Every row comes from one small tree of marks. The marks that hang from a mark follow it in brackets, in the order of their numbers. Every link used is in the known rows. Which tree was each row made from?
Known rows
q639[q723[q961[q83 q331]]]: [ -2   9  -5   5  -2 -15   8  27   9   7   5  26  20  -9 -12   9  10   1
   2  -6  11 -21 -27   8   4   3   7  -1   4 -35]
q220[q639[q723[q961[q83]]]]: [ -1   3   4  -4   5 -12  18  13   7  -2   9  33  19 -18  -6  12  18  -1
   4  -9  20 -17 -24   2 -18   3   0 -13  -1 -42]
q961[q331[q154] q723[q639]]: [ -7 -11  -4   0  -8  -2  -5  25  13 -12  -9  14  -9 -10  -2  13  11  18
   0   8  20 -17 -12   5  11   4   7   2   0  -4]
q961[q83 q331 q723]: [  3  -4  -4   2  -2 -15   8  34   3  -9  -9  18   0   4  -2  11  18  21
   2   7  -7 -22 -12   5   7   9  11   5  -1  -6]
q639[q220 q723[q961[q83]]]: [ -5   2   2   0   0 -11  24  -1 -11  -5  10  28  10 -15   0  -2   8   0
   8  -6  25 -14 -15   1  -8   2   5  -5 -12 -34]
q181[q3[q331[q154]] q734]: [  2  -6  10   8  10  12  -4  24  21  -3  23   7  -3   5  -5   1  29   6
  -3  33  30 -23 -13   9   4   5   6  13 -16 -36]
q723[q961[q83]]: [  7  -4   9  -2   3  -3  18  27  -3   1   4  22  10   4   5   2   2  12
   7  -2  14 -22 -19   2  -5   5  -2  -9  -6 -26]
q83[q961[q331[q154] q723[q639]]]: [ -7  -8  -7  -3  -8   3   6  18   1 -19   5  11  -2  -9  -8  20   8  21
  -4   8  15 -20 -12   9  -1  -2  12  12   1   4]
q220[q639[q723]]: [-19  -2   9  -1  12   0  13   0  20 -25   6  33   7 -13  -1  13  38   8
  -6   8  34 -12  -8   6  -7   2  11   0  -4 -39]
q723[q961[q331]]: [ -4  11   3   1   3   6  10  35   8   5  -5  20  11   8 -10   2  13  17
  -3   3  18 -21 -16  16   2   3   6  -7   4 -34]
q331[q154 q961[q83 q723]]: [ -4 -19   9   6 -11 -11   9   5 -10 -30  14  22  -8  -2  18   7  -6  20
   9  16   8 -22 -22 -14   0   9   3 -18 -13   2]
q181[q3]: [ -2  -3  18   1  18  13  12  17  11 -11  -3  12   1  14  -5   2  15  22
  -3  20  31 -27  -6  11   6   6   5   8 -21 -26]
q3[q181[q734] q331]: [-10  -7   4   5  16   1  11  23   3   6  18  20  16   2   5 -22  40   8
 -10  32  26 -12  -2  17   7   2   4  12 -13 -35]
q220[q639]: [-11  -2  16  -4  15   5  14  13  10 -17  -6  27   1   0   4   9  33  20
  -4  13  26 -17  -5  11 -13   6   8  -4  -3 -32]
q961[q83]: [  1 -12  13  -1   6  -3  12  21  -1 -13  -1  24   2   1  12   6  16  17
   5   7  12 -23 -12   0   1   5   7   5  -8 -18]
q734[q181[q3[q331[q961[q83]]]]]: [  1   6  20  19  12  -2   9  20   0 -10   4  15   8   0   8 -11  20  -7
   0  42  16 -31 -12  14  -7   5  -1   1 -10 -32]
q154[q331[q961[q723[q639[q220]]]]]: [-35 -14   6  12  -6  -3  20 -16 -11 -23  -7  23   5  -6  -3 -20  11   8
   2  19  35 -12   2  12   7   2   3 -12 -27 -21]
q723[q639 q961[q83 q331[q154]]]: [ 10   1   1   4  -9  -7  -5  33   2  17  -9  14  12 -18  -3  10  -5   4
  13  -7  17 -26 -29   5  -4   4  -1 -10  10 -24]
q331[q154]: [ -4 -16  13  -1   4  11   3  11   8 -27   8  21 -14   1  16  15  11  22
   0  16  26 -16 -10  -6   1   6  10  -4 -11 -17]
q331[q154 q961[q83 q723[q639]]]: [-10 -23   7   9 -15 -10   3   3  -7 -20   6  20  -3 -19  13   0  -8  14
  12  11  22 -24 -24 -11   2   5  -2 -16  -9   3]
q83[q961[q723[q639]]]: [-15 -15   2 -10   2   7  24  13   0 -23   3  18   4  -3  -4   8  16  23
  -6   4  27 -16  -5  10  -2  -4   7  18  -6   5]
q723[q639 q961[q83]]: [  1  -6   8  -2  -1  -5  12  27  -2  14 -10  22  19 -12  -3  -4   0   4
  11 -10  27 -22 -22   7  -5   2  -6  -6   0 -24]
q220[q639[q723[q961[q331[q154]]]]]: [ -3  13  -2   2  -1  -3   2  15  18  -6  10  27   8 -18 -12  22  18   4
  -3   2  22 -16 -26   7 -14   4   8 -18   4 -47]
q331[q154 q961[q83]]: [ -3 -13  18  11  -8  -3   4   3  -9 -23  12  22   4  -8  21   7  -4  15
  10  20  17 -29 -24 -14  -4   7   5 -18 -11 -18]
q3[q181[q734]]: [ -7 -13   9  -2  17  -3  13  11   3   6  14  22  14   6   3 -20  24  15
  -9  25  29 -15  -6   7  10   4   6   7 -22 -26]
q154[q331[q961[q83 q723]]]: [-11 -19   7  12  -8 -14  19   5  -7 -28   5  26   5  11   6  -4  10   9
  -2  20   2 -19 -15   2  11   9   1 -11 -27 -18]
q723[q961[q83 q331]]: [  9   8   1   3   1  -7   8  39   0  12  -5  19  16   2  -7   4   6  13
   6  -2   3 -27 -22  11  -3   7   5  -7   6 -30]
q3[q181[q734] q331[q154 q961]]: [-13 -10   7  14   3   1   2   6  -6  -5  30  19  14  -6  13 -22  20   6
  -3  44  30 -17 -14   6   3   3   3 -11 -15 -34]
q723[q639 q961[q83 q331]]: [  2   7   2   5  -3  -9   2  37   2  25 -19  17  23 -11 -13  -1   4   5
  10  -9  18 -28 -23  15  -2   2  -2  -3  11 -29]
q917[q723[q639 q961[q331[q154]]]]: [ -7   2   3  -5  -2   5   2  36  22   2  -4  26  14  -7 -10   2   2   3
  -1   3  37 -18 -29   8   2   3  -1  -9   4 -18]

Which tree is each row?
[-17 -10   0  -9   4   5  29  -3 -16 -22   1  18   4  -8  -6  -1  13  22
   1   5  29 -13   5  13 -11  -4  11  15 -11   2]
q83[q961[q723[q639[q220]]]]
[  0   4  18   6  23  11   8  30  16 -17   4  13  -8   8   3  -5  38  -2
  -9  38  27 -21   2  23  -4   1   4  16 -12 -36]
q734[q181[q3[q331]]]
[-16   8   2  -5   6   7  10  38  22  11 -12  28  28  -2 -18  -6  11   3
  -4   2  38 -18 -22  19   6   1   0  -3   6 -23]
q917[q723[q639 q961[q331]]]
[  4  -5  -5  -5  -3   3  11  19   2 -33  16  13  -7   8  -4  24  10  30
  -7  16   2 -19 -12   5  -2   2  16   9  -3   2]
q83[q961[q331[q154] q723]]
[ -3  -1  12   8  18  11   5  27  20   5  13   9   8  10 -13  -9  39   7
  -6  31  29 -25  -6  22   7   2   5  17 -14 -41]
q181[q3[q331] q734]
[ -9  -6  -6   2  -7  -3   1   8  -2 -11 -12  12 -11 -15  -2   5   9  18
   5   9  25 -14  -1   6   1   4  11   2  -4  -6]
q961[q331[q154] q723[q639[q220]]]
[  1  -7  -4  -1  -3   0   0  24  10 -23   3  16 -16   5   3  16  11  25
  -5  14   7 -17 -11   0  10   8  12  -3  -3  -5]
q961[q331[q154] q723]
[ 10   3  -6   4  -8 -14   0  20   7  -1  16  24   7 -15  -4  19   1  -2
   6  -4  11 -21 -31  -4   1   5   6  -8   1 -32]
q639[q723[q961[q83 q331[q154]]]]
[ -3  -4   2  -2   1 -10  17  15   5  -6  15  30  14 -10   0   7  10   1
   4  -6  23 -17 -25  -1  -1   1   2  -4  -9 -33]
q639[q723[q961[q83]]]
[-17   5   3  -1   6   3  23  -6  -2 -12  12  28   5 -10  -5  -5  13   5
   0  -1  40  -8  -9   5  -5  -1   9  -3 -16 -36]
q639[q220 q723[q961]]
[-20 -22   7  11 -12 -15  13   3  -5 -13  -4  24  12  -5   0  -9   7   0
   5  14  16 -20 -15   4  13   5  -3  -9 -19 -16]
q154[q331[q961[q83 q723[q639]]]]
[ 13 -11  -3   2  -9 -16  -1  29   3 -17   3  16 -11   0   7  22   7  21
   3   9  -7 -22 -17  -5   5  11  10  -1  -2   1]
q961[q83 q331[q154] q723]
[  4  -4  13   7   9  17   1  21  11 -18  12  12 -14   4   6   9  24  14
   2  29  26 -22  -7  10  -4   5   7   7 -14 -28]
q181[q3[q331[q154]]]
[ -6 -14   2  14 -14  -7   7  17  -9 -29  22  21  -7  -9  20   6  11  14
   8  26   8 -19 -17  -7  -6   7   3 -15  -3  -6]
q3[q331[q154 q961[q83 q723]]]
[ -7   1  -5  -4   4   3  23  27   1 -24   6  17   7  11 -13  15  20  30
 -12  15   1 -21  -6  13  -1   0  17  16  -1  -2]
q83[q961[q331 q723]]
[-17   1   7  -2   4   7  18   7  -9   5 -12  21  11 -11  -6 -15   6   9
   7  -4  44 -13  -4  14  -9  -2   0  -9  -4 -28]
q723[q639[q220] q961]
[-22 -11   7  10 -10 -12  18  -6 -21 -11  -9  20  10 -19   4 -15   1  12
  14   9  27 -21  -8  -1  -4   5   0  -8 -12  -3]
q331[q961[q83 q723[q639[q220]]]]
[ -8   0  15  19   3  18   2  10   3 -23  16  12  -3   2   4  -1  13  13
   2  39  31 -30 -15   8  -4   4   5  -7 -15 -32]
q181[q3[q331[q154 q961]]]
[ 10  -2  16   6  15  12   0  26  16 -24  11  10 -20   3  13   8  26  -5
  -5  41  27 -20  -4  13  -5   3   3   8 -13 -29]
q734[q181[q3[q331[q154]]]]
[-14  -5   7  15   1   6   6   5 -13 -20  22  24   5  -8  22 -12  15  15
   1  39  28 -16 -10   4  -6   4   5 -12 -12 -26]
q3[q181 q331[q154 q961]]
[-12 -14   9   6  -6  -9  17   9 -11 -21   7  25   5   3  10  -3   4  20
   4  17   7 -24 -17  -7   3   9   3 -14 -13  -3]
q331[q961[q83 q723]]
[ -9 -16   1  -3  -2 -12  18   6 -13  -5 -13  19   0 -13   4  -5  10  13
  11  -1  22 -15  -1   2  -2   5   3   8 -10  -2]
q961[q83 q723[q639[q220]]]
[-15  -2   8  15   6   6  12  16  13  -6  19  11  10  10 -14 -20  27  11
  -7  40  25 -26 -10  14  11   4  -1   2 -18 -24]
q181[q3[q331[q961[q723]]] q734]
[  7 -13  -4   2 -11 -15  -4  27   4  -3 -10  13  -4 -17   0  16   4  12
  10   3   7 -23 -18  -1   7   6   5   3   4   1]
q961[q83 q331[q154] q723[q639]]
[ 18   4   1   2  -8  -7   0  33  -1   5   2  16   4  -1   2  15  -4  11
   8   0   3 -26 -29   0  -7   7   4 -13   5 -25]
q723[q961[q83 q331[q154]]]
[-17  17  -6   4   4  -3  13   7  -1   1   4  25  11  -8 -14  -2  17   5
  -1  -1  28 -13 -10  13  -2   1  14  -3  -5 -43]
q639[q220 q723[q961[q331]]]
